Each row comes from the steps of one walk. Every step used is in the known rows, and no mark comes twice. Write the walk behind each row, first mark first.
In the rows, 128 means zero.
Known rows
tarazo > vamud > tise: [152 201 147 117 144 114 186 116 123 146 160  69  59 218 117 161 124 114
 121 144 124 132 133 155 159 152]
tise > dukek > sukol > daneg: [167 107 110 123 101 136 151 131  92 140 121 165 126  93 117 119 114 156
 132 120 110 125 130 100  62 123]
pekez > tarazo: [131 142 136 137 121 131 158 122 134 127 123 115 156 140 119 126 166  31
 119 170 111 136 120 118 138 121]
sukol > daneg > tise: [136 119 136 135 170 108 150 115 115 127  98 166  83  67 110  74 126 184
 114 113  93 130 115  94 148 131]
pekez > tarazo > daneg > sukol: [128 134 144 144 149 120 159 106 117 140 103 122 125 159 119 101 163  90
 125 159 142 133 133  82 101 104]
dukek > sukol: [126 144 120 126  68 141 136 140 103 128  87  74 114 115 129 133 124 149
 131 140 119 127 134 118  87 128]
bobib > pekez > tarazo > vamud: [142 193 125 144 173 135 127 120 110 138 162 136 123 174 106 148 160  77
 117 174  99 136 155 173 157 104]
tise > pekez > tarazo > dukek: [125 127 112 149 126 122 134 124 134 132 190 177 199  82 111 146 156  47
 108 158 118 133  66  86 125 122]
sukol > daneg > tarazo: [124 113 146 135 158 158 151 108 123 129 125 166 100 160 114  90 142 132
 115 119 118 140 123  81 107 128]
pekez > tarazo > daneg: [129 127 142 136 145 140 152 126 123 146 102 131 136 149 121 129 164  65
 124 151 157 135 121 116 130  96]
pekez > tarazo > dukek > sukol > daneg > tise: [130 145 141 162 104 118 175 120 109 150  72 112 138   6 104  95 156  88
 108 164  98 138 124  87 113 118]
tise > pekez > tarazo: [129 130 108 125 124 129 143 126 133 112 184 168 169 148 114 136 159  61
 112 159  99 130  54  82 124 125]
sukol > daneg > tarazo > vamud: [133 159 151 125 169 159 164 108 125 144 139 165  68 183 107 111 137 142
 113 130 118 141 127 108 122 129]
daneg > tarazo > dukek > sukol: [118 149 138 158  72 173 135 127 114 146 118  95 141  61 125 121 142 101
 130 135 170 141 153  86  78 131]
dukek > sukol > daneg > tarazo > vamud > tise: [141 182 152 127 108 154 202 112  98 141 103  63  37 214 107 122 135 138
 113 139 106 141 132  97  93 147]
dukek > sukol > daneg: [122 122 127 127 103 133 153 131  92 130  66 110  95 126 115 115 121 179
 116 132  84 129 120 108  75 122]
vamud > tise > pekez: [143 139 118 125 128 110 163 119 120 113 200 116 116 198 118 145 127 101
 118 122 114 127  66  93 130 162]
pekez > tarazo > vamud > tise: [153 206 154 127 134 118 207 111 132 144 149  67  89 219 111 150 161  15
 113 183 104 140 127 144 168 139]
dukek > sukol > daneg > tarazo > vamud > tise > pekez: [141 178 131 117 109 151 191 114  92 132 148 102  49 221 101 132 133 150
 108 137  93 138  86  69  84 153]
vamud > tarazo: [136 141 134 137 116 137 149 121 144 127 162 125 134 128 129 146  92  52
 120 141 139 138 126 119 110 120]
dukek > sukol > daneg > tarazo: [124 132 136 132  99 168 158 124  99 128  77 112  85 146 115 100 137 149
 118 129 110 137 129  75  69 127]
bobib > pekez > tarazo > dukek > sukol: [127 155 121 177 119 138 117 130  92 141 122 105 175  74 110 140 158  85
 119 164 116 135 159 144 108 101]
tise > daneg > tarazo > dukek > sukol: [121 125 153 153 105 172 142 132 108 147 139 155 121  88 127 114 134 128
 108 114 164 133 144  86  71 115]
bobib > pekez: [134 138 113 149 166 132  91 127 101 122 151 146 131 135 123 128 130 149
 128 121 117 128 154 159 134 112]

Write each row's walk
[146 189 125 111 140 111 173 118 123 134 213 110  74 225 111 172 123 127
 114 141 113 130  82 127 148 154]	tarazo > vamud > tise > pekez
[130 111 148 135 145 170 146 124 123 128 167 184 103 165 132 103 140 122
 109 107 151 133 129  91 108 122]	tise > daneg > tarazo
[175 198 139 123  85 169 201 117 109 150 174  79  68 195 120 141 135  84
 136 140 162 141 153 102 104 152]	daneg > tarazo > vamud > tise > dukek > sukol
[129 142 125 178 144 131 127 123  85 143 107 132 156  80 101 125 156  98
 107 158  86 135 152 134  98  94]	bobib > pekez > tarazo > dukek > sukol > daneg
[165 127 116 128 113 136 139 139  91 154 100 142  96  35 128 106 119 192
 150 103 190 127 137  88 104 112]	tarazo > daneg > tise > dukek > sukol
[134 177 111 116 136 129 151 122 133 132 195 163 136 173 105 161 157  71
 109 173  95 133  63 106 139 121]	tise > pekez > tarazo > vamud
[182 187 140 123 114 124 227 112  99 153 136  94  88 196  99 142 150  47
 113 178  86 138 119 119 116 135]	pekez > tarazo > vamud > tise > dukek > sukol > daneg
[140 146 122 158 166 135 121 125 106 123 147 141 155 147 115 127 165  68
 119 159 102 135 153 151 143 105]	bobib > pekez > tarazo
[135 142 113 153 129 109 142 122 135 127 168 170 165   6 109 110 156  81
 114 149 124 135  72  68 155 133]	daneg > tise > pekez > tarazo > dukek
[142 144 129 161 186 133 122 125  94 134 124 144 118  97 112 104 163 116
 127 140 145 137 147 127 160  90]	bobib > pekez > tarazo > daneg > tise
[142 146 129 152 124 108 179 113 129 130 199 117 159 147 109 153 156  22
 105 153 118 136  64  90 136 151]	vamud > tise > pekez > tarazo > dukek
[168 114 118 130  97 167 160 122  95 138 130 167 124 110 117 104 126 130
 134 119 130 134 135  74  55 127]	tise > dukek > sukol > daneg > tarazo
[184 203 135 124  87 131 224 122 109 151 151  67 102 191 109 160 154  19
 124 184 118 136 133 126 123 139]	pekez > tarazo > vamud > tise > dukek > sukol
[148 127 164 138 143 149 193 113 117 125 180 125  75 223 128 111 140  83
 106 105 151 134 125  94 119 149]	vamud > tise > daneg > tarazo
[181 139 122 128  76 124 188 127  94 133 151  77 115 153 126 140 119  94
 139 125 135 127 133 112  90 155]	vamud > tise > dukek > sukol
[150 196 155 126 135 158 189 108 130 141 172  78  56 226 118 136 144  77
 125 138 158 144 138 113 148 155]	daneg > tarazo > vamud > tise
[140 192 139 122 136 132 172 120 133 147 138 115 112 172 110 152 160  49
 116 183 111 138 128 142 158 116]	pekez > tarazo > vamud
[137 131 120 134 145 133 140 122 129 133 175 163 106  83 121 131  89 121
 121 114 177 139  88  72 118 114]	vamud > tarazo > daneg > tise > pekez
[119 110 152 158 156 153 144 108 124 149 130 179 128  90 110  98 137 130
 112 115 139 142 126  87 104 124]	sukol > daneg > tarazo > dukek
[168 123 128 139 140 137 157 124 126 150 160 164 113  48 127 122  84  92
 137 111 200 139 135  92 112 108]	vamud > tarazo > daneg > tise > dukek
[134 187 143 123 132 170 151 117 135 143 160 123  79 179 122 136 144 108
 127 142 153 141 146 114 139 133]	daneg > tarazo > vamud
[134 130 103 126 136 111 123 126 126 111 170 170 116  54 120 101 127 163
 125 118 119 126  70  72 149 143]	daneg > tise > pekez
[180 183 133 115 122 119 205 117  91 157 152 101  57 189 107 151 111 132
 122 137 105 130 140 134 110 143]	tarazo > vamud > tise > dukek > sukol > daneg
[151 183 162 124 163  96 197 103 107 145 178 114  31 239 119 130 116 158
 105 133 108 125 142 123 122 145]	tarazo > vamud > tise > daneg > sukol
[139 181 118 121 115 122 181 124  96 133 104 128  74 101  96 112 143 154
 104 164  63 133  79  76 117 123]	dukek > sukol > daneg > tise > pekez > tarazo > vamud
[151 136 130 133 143 119 185 118 117 128 177 117 121 219 111 150 155  55
 113 142 134 134  57  83 131 132]	vamud > tise > pekez > tarazo > daneg
[155 196 167 133 155 102 215  98 115 142 171 100  65 243 111 123 154  57
  98 172  94 131 130 110 127 135]	pekez > tarazo > vamud > tise > daneg > sukol
[139 123 117 133 166 106 158 109 119 116 142 197 115  87  98  84 152 125
 103 139  71 133  55  61 146 130]	sukol > daneg > tise > pekez > tarazo
[184 125 128 129 122 115 177 117 116 136 187 116 124 164 126 135 120  72
 137 117 149 128 127 118 124 153]	vamud > tise > dukek
[176 145 107 156 142 144 131 134  75 144 120 147 131  68 113 110 151 118
 139 141 151 132 159 110 114  93]	bobib > pekez > tarazo > daneg > tise > dukek > sukol
[139 139 140 139 147 130 163 125 122 143  94 122 112  87 118 100 164  94
 128 148 160 138 118  96 154 105]	pekez > tarazo > daneg > tise
[182 198 127 114  94 125 194 127 100 154 167  74  72 184 117 165 115 115
 135 143 132 129 145 141 117 151]	tarazo > vamud > tise > dukek > sukol
